Every row comes from one small tree of marks. Brackets hold a mark, then the marks that hang from it, in alphabetical order. Every link used is in the known rows. Which tree was each row made from?
Known rows:
[nabe [gira nobib] navuvo]: [ 0.09 -0.92  2.83 -0.43 -0.51 -0.50  0.73 -0.39 -1.12 -1.32  2.24 -0.21
 -0.67 -0.28 -0.11 -0.28 -0.29 -0.76 -5.59  2.14  0.46  0.41 -0.27 -5.00]
[bokim menon]: [-0.11  0.50 -1.50 -0.40  0.58 -0.84  1.15 -0.24 -2.53 -0.32 -1.12  0.38
  0.03 -1.14  0.58 -0.14  0.03 -0.45  0.12  0.12  0.24 -0.48 -0.37 -0.41]
[nobib menon vopo]: [ 0.07 -0.72  0.57 -0.17  0.56 -0.56 -0.19  0.34  1.02  2.25 -1.33 -0.25
 -1.01 -0.54  1.14  1.63 -0.47 -1.51 -0.58 -0.10 -1.07  0.60 -0.27  1.06]
[navuvo [nabe [nobib menon vopo]]]: [ 0.13  1.99  0.37 -0.54  0.22 -1.96 -0.59 -0.12 -0.76  1.63 -0.46 -0.63
  0.61 -0.35  1.24  0.36  0.36 -1.94 -2.36 -1.91 -0.04 -0.05  1.12 -2.56]
[mevi [rigu nobib vopo]]: [ 0.38 -1.52  0.76 -0.77 -1.50 -1.24  0.50 -1.05  0.49  0.90  0.19  0.47
 -0.21  0.60 -0.91  2.23  0.05  1.85 -1.61 -0.38 -1.15 -1.65 -0.37 -0.69]
[nobib [menon bokim] vopo]: [ 0.59 -0.18  0.64  0.21  0.34 -0.51 -0.30  1.23  0.92  1.64 -2.24 -0.67
 -1.37 -0.22  1.26  1.73 -0.53  1.22 -0.43 -0.97 -0.58  0.57 -1.26  1.05]
[navuvo [nabe gira nobib]]: [ 0.36  2.13  0.10 -0.63 -0.14 -2.45 -0.41 -0.44 -1.45 -0.51  0.44 -0.39
  0.53 -0.21  0.70 -0.68  0.36 -2.38 -4.07 -1.04  0.79 -0.40  1.18 -4.10]
[bokim [menon [navuvo [nabe gira]]]]: [ 0.54  0.70  0.10 -0.30  0.28 -2.15  1.05 -0.88 -3.52 -0.56  0.00  0.05
 -0.20 -0.15  1.40 -0.74  0.31 -0.19 -1.74  0.68 -0.34 -0.37  0.31 -2.09]
[mevi rigu]: [ 0.41 -2.77  1.07 -0.74 -0.30 -0.70  0.50 -1.41  0.20  0.41  0.54 -0.27
 -0.62  0.58 -0.54 -0.42  0.14  0.63 -1.86 -0.07 -0.24 -1.45 -0.74 -1.24]
[nobib [menon bokim] [vopo rigu]]: [ 0.57 -0.12  0.01  0.21  0.28  0.10  0.93  1.18  1.30  0.50 -2.11 -0.56
 -1.27  0.35  0.81  1.70 -0.70  1.15  0.44  0.18 -0.73  0.81 -0.56  0.52]
[menon bokim [navuvo nabe]]: [ 1.49  1.26  2.34  0.70 -0.77 -1.39 -0.39  0.43 -1.41 -0.54  0.16 -1.15
 -0.31  1.96  1.46 -0.59  0.35  5.04 -1.10 -1.01 -0.35  0.16 -0.37 -1.67]
[gira [nobib [menon [navuvo nabe]] vopo]]: [ 0.19 -0.42  1.40 -0.12 -0.96  0.48  0.17 -0.18 -0.26  1.95  1.44 -1.24
 -0.86  0.20  1.33  0.50 -0.70  2.01 -2.10 -0.36 -1.69  1.08  0.54 -1.91]
[nabe gira [navuvo menon] [nobib vopo]]: [ 0.21 -0.57  3.67 -1.19  0.62 -2.19 -0.33 -0.05 -0.34 -0.09  3.15  0.38
  0.17 -0.11  0.84  0.50  0.76 -4.46 -7.72  1.95  2.11  0.48  0.04 -5.96]
[bokim [menon [navuvo nabe]]]: [ 0.38  0.80  0.07 -0.24  0.25 -1.73  1.01 -0.80 -3.42 -0.05 -0.08 -0.07
  0.12 -0.14  1.43 -0.68  0.43  0.38 -0.70  0.29 -0.47 -0.37  0.41 -1.58]
[rigu [nobib [menon bokim [navuvo nabe]]] vopo]: [ 0.60  1.94  0.42  0.41 -1.95 -2.17 -0.24  0.42  0.18  1.13 -1.70  0.43
 -0.08  0.52  1.00  3.25 -0.04  3.68 -0.16 -1.41 -1.64  0.04  0.27  0.31]
[nabe gira navuvo [nobib menon [vopo rigu]]]: [-0.17 -0.01  2.91 -1.05  0.90 -1.79  0.66 -0.15 -0.01 -0.39  1.07  0.47
 -0.87 -0.26  0.22  0.07  0.63 -4.86 -7.44  2.20  0.38  0.75 -0.24 -5.84]
[gira nobib]: [-0.17 -0.10 -0.11 -0.06 -1.21  1.46  0.36  0.00 -0.33  0.22  1.70 -0.76
 -0.24 -0.15  0.05 -0.29 -0.75  2.48 -1.10 -0.36 -0.44  0.59  0.22 -1.80]
[gira [nobib [menon bokim] vopo]]: [ 0.27 -0.31  0.32  0.08 -0.98  1.07  0.18  0.86  0.26  1.32  0.08 -1.23
 -1.20 -0.29  0.90  0.92 -1.13  3.32 -1.42 -1.00 -0.84  1.00 -0.69 -1.00]
[mevi [rigu [vopo [nobib menon]]]]: [ 0.21 -4.03  0.68 -0.63 -1.10 -0.84  0.87 -0.69  0.92  0.88 -0.49  0.76
 -0.32  0.17 -0.71  0.52  0.11  0.14 -1.05 -0.83 -0.51 -1.37 -0.23 -2.20]
[vopo [rigu nobib]]: [ 0.02  1.89 -1.00 -0.09 -0.52  0.74  1.69 -0.40  0.62 -1.23  0.61  0.34
  0.16  0.76 -0.61  1.08 -0.18  1.14  1.42  1.37 -0.60  0.47  1.19  0.01]
[nobib [menon [navuvo nabe]] [vopo rigu]]: [ 0.54 -0.36  1.54  0.00  0.21 -0.81  0.85 -0.20  0.50  1.45 -0.23 -0.62
 -0.84  1.04  1.49  1.04 -0.19 -0.77 -0.52  1.18 -1.92  0.93  1.25 -0.74]
[bokim [menon [navuvo [nabe gira [nobib vopo]]]]]: [ 0.44  1.05  0.45 -0.61  0.50 -2.10  0.87 -0.57 -3.36 -0.05  0.44  0.07
 -0.14 -0.17  1.33 -0.45  0.48 -0.89 -2.88  0.49 -0.49 -0.25  0.21 -2.74]
[vopo rigu]: [-0.06  0.05 -0.93  0.05 -0.13  0.99  1.72 -0.02  0.54 -1.58  0.19  0.10
  0.14  0.79 -0.64 -0.05 -0.25 -0.17  1.27  1.66 -0.21  0.40  1.06 -0.83]
[menon navuvo]: [ 0.49 -0.56  2.32  0.22 -0.22 -0.36 -0.07 -0.66 -0.39  0.14  1.66 -0.05
 -0.46  1.52  0.58 -0.97  0.54  1.39 -1.25  1.02 -1.17  0.44  0.10 -0.71]

Write each row's tree:
[ 0.34 -0.53 -0.13  0.42 -0.56  0.53  2.16 -0.02  0.86 -1.11 -0.25  0.69
 -0.18  0.90  0.49 -1.39  0.06  1.51  2.18 -0.38  0.04  1.15  1.51 -3.05]	[vopo [nobib [menon bokim [navuvo nabe]]] rigu]
[ 0.21  1.24  0.10 -0.47  0.42 -1.91  0.86 -0.79 -3.40  0.03  0.16  0.08
  0.23 -0.08  1.36 -1.02  0.71 -0.05 -1.73 -0.07 -0.36 -0.36  0.36 -2.45]	[bokim [menon [navuvo [nabe nobib]]]]
[ 0.56 -0.75  0.91  0.34 -0.48 -0.79  0.54 -0.17  0.27  0.00 -0.37  0.63
 -0.61  0.03  1.08 -1.38  0.16  1.13 -0.06 -1.61  0.40  0.73  0.32 -2.72]	[vopo [nobib [menon bokim [navuvo [nabe gira]]]]]
[ 0.55  1.17  0.00 -0.27 -0.91 -1.45  0.10 -0.41 -1.53 -0.61  0.69 -0.93
  0.23 -0.26  0.73 -0.14 -0.62 -0.22 -2.57 -0.59  0.26 -0.14  1.34 -3.26]	[navuvo [nabe [gira nobib]]]
[ 0.10 -0.13 -0.34  0.25 -1.24  0.73  0.19  0.22  0.00  0.49 -0.27 -1.21
 -0.98 -0.42  0.96 -0.45 -0.94  3.82 -1.03 -1.37 -0.28  0.80 -0.58 -1.41]	[gira [nobib [menon bokim]]]
[-0.10 -1.51  0.81  0.11 -0.17  0.07  0.59 -0.59  0.81  0.85  0.33  1.06
 -0.34 -0.11  0.72 -1.44  0.36 -0.12  0.85 -1.05 -0.12  0.88  0.61 -1.63]	[vopo [nobib [menon navuvo]]]
[ 0.47 -2.06  1.41 -0.58 -1.50 -1.91  0.38 -1.47  0.68  1.43 -0.05  0.35
 -0.74  0.78 -0.12  1.79  0.22  1.88 -2.04 -0.40 -1.70 -1.33 -0.37 -0.72]	[mevi [rigu [nobib [menon navuvo]] vopo]]
[ 0.61  1.12  2.24 -0.21 -0.11 -1.01  0.13 -0.53 -0.98  0.36  2.08 -0.41
  0.24  1.78  0.82 -0.63  0.84  0.25 -2.44  0.47 -1.17  0.45  1.29 -3.02]	[menon [navuvo [nabe [nobib [vopo rigu]]]]]
[ 0.06  1.46 -0.39  0.07 -0.49  0.09  1.57 -0.86  0.76 -0.67  0.37  0.26
 -0.37  0.98  0.20  0.57 -0.11  1.20  1.02  1.42 -1.15  0.72  1.13  0.01]	[vopo [rigu [nobib [menon navuvo]]]]
[ 1.45  0.39  0.31 -0.03 -1.34 -2.26 -0.34  0.48 -0.96 -0.50  1.18 -1.54
  0.60  0.13  2.54  0.85 -1.01  1.98 -2.17 -0.91  2.60  0.19  1.29 -3.36]	[navuvo [menon bokim] [nabe [gira [nobib vopo]]]]
[ 0.01  0.32  2.98 -0.48  0.26 -1.46 -0.53  0.28 -0.44  0.00  1.72  0.07
  0.97  0.14  1.19 -0.49  1.10 -0.44 -4.48 -0.14  2.52  0.32 -0.21 -4.87]	[nabe [navuvo [menon bokim]] nobib]
[ 0.17  1.55  0.41  0.18 -1.79 -2.16 -0.14 -0.15  0.21  1.57 -1.04  0.66
  0.15  0.24  0.87  3.11  0.07  1.77 -0.29 -0.87 -1.93  0.11  0.91  0.26]	[rigu [nobib [menon [navuvo nabe]]] vopo]
[-0.01  2.09 -0.10 -0.43  0.03 -2.18 -0.56 -0.51 -0.93  0.98 -0.68 -0.60
  0.77 -0.39  1.30 -0.60  0.52 -1.62 -2.15 -2.14  0.36 -0.20  1.26 -2.89]	[navuvo [nabe [nobib menon]]]
[ 0.77 -1.50  3.25 -0.30 -0.69 -0.93  0.35  0.42 -0.60 -0.97  2.72 -0.63
 -0.43 -0.06  1.10  0.89 -0.64  0.65 -5.39  1.97  1.92  0.73 -0.32 -4.92]	[nabe [gira [nobib vopo]] [navuvo [menon bokim]]]
[ 0.55 -1.00  1.53 -0.99 -0.48 -0.71  0.42 -1.38  0.47  1.40  1.28 -0.11
 -0.67  0.63 -0.56  1.71  0.08  1.57 -1.98 -0.11 -1.11 -1.28 -0.69 -0.15]	[mevi [rigu [nobib vopo]]]
[ 0.48  2.50  0.40 -0.04 -0.40 -0.76 -0.28  0.27  0.73  1.72 -0.95 -0.15
 -0.87 -0.21  0.93  2.90 -0.33  2.65 -0.10 -1.06 -0.96  0.51 -0.73  1.98]	[rigu [nobib [menon bokim] vopo]]
[ 0.62 -4.01  1.46 -0.38 -1.29 -1.01  0.77 -0.50  0.70  0.62 -0.30  0.56
 -0.68  0.78 -0.49  0.30  0.22  1.94 -1.43 -0.95 -0.69 -1.26 -0.67 -2.41]	[mevi [rigu [vopo [nobib [menon bokim navuvo]]]]]
[ 0.24 -1.03 -0.08  0.40 -0.46  1.00  2.29  0.04  1.29 -1.23 -0.17  0.92
 -0.47  0.86  0.21 -1.43  0.03  1.65  2.20  0.04  0.00  1.19  1.05 -2.49]	[vopo [nobib [menon bokim navuvo]] rigu]
[ 0.62 -1.58  0.57 -0.51 -1.54 -1.80  0.40 -0.81  0.75  1.12 -1.13  0.17
 -0.75  0.40 -0.27  2.12 -0.02  2.77 -1.58 -1.11 -1.05 -1.49 -0.93 -0.43]	[mevi [rigu [nobib [menon bokim]] vopo]]
[ 0.26 -0.27 -0.12  0.08 -0.97  1.53  1.01  0.87  0.59  0.56  0.15 -1.17
 -1.08  0.01  0.58  0.90 -1.24  3.24 -0.80 -0.18 -0.98  1.14 -0.13 -1.44]	[gira [nobib [menon bokim] [vopo rigu]]]
[ 0.47 -1.29  1.30 -0.90 -0.42 -1.23  0.33 -1.62  0.79  1.90  0.39 -0.24
 -1.03  0.32  0.05  1.55 -0.06  1.18 -2.03 -0.39 -1.21 -1.16 -0.76  0.15]	[mevi [rigu [nobib menon vopo]]]
[ 0.43  2.22 -0.37  0.19 -0.72 -0.41  1.45 -0.54  0.32 -0.85 -0.27 -0.18
 -0.19  1.09  0.56  0.76 -0.17  2.44  0.98  0.59 -0.83  0.57  1.16 -0.43]	[vopo [rigu [nobib [menon bokim [navuvo nabe]]]]]
[ 0.29  0.25  3.46 -0.79  0.78 -2.31 -0.24  0.44 -0.34 -0.06  0.32  0.15
 -1.16 -0.38  0.63  0.20  0.62 -2.92 -7.95  0.74  0.82  0.54 -1.48 -5.39]	[nabe gira navuvo [nobib [menon bokim] vopo]]
[ 0.02 -0.72 -0.04 -0.14  0.48  0.12  1.06  0.36  1.41  1.09 -1.18 -0.20
 -0.94 -0.01  0.62  1.50 -0.57 -1.57  0.38  1.03 -1.14  0.88  0.43  0.44]	[nobib menon [vopo rigu]]
[ 0.35 -0.92  2.82  0.08  0.00 -1.07  0.01  0.25 -0.36 -0.28  0.92 -0.21
  0.70  0.23  1.36  0.44  0.31  0.86 -1.51  0.81  2.12  0.23 -0.13 -2.50]	[nabe [navuvo [menon bokim]]]
[ 0.25  0.71  0.84 -1.03  0.44 -1.19 -0.39  0.38 -0.09 -0.33  1.49  0.43
 -0.77 -0.20 -0.38  0.14  0.35 -3.46 -6.09  0.60  0.32  0.21 -0.49 -3.44]	[nabe gira [nobib vopo]]
[ 0.96  1.59  0.18 -0.28 -0.49 -2.05 -0.42  0.71 -0.45  0.25  0.83 -1.07
  1.49  0.54  2.30  0.78  0.07  0.81 -1.35 -1.57  2.57  0.19  1.67 -3.41]	[navuvo [menon bokim] [nabe [nobib [vopo rigu]]]]
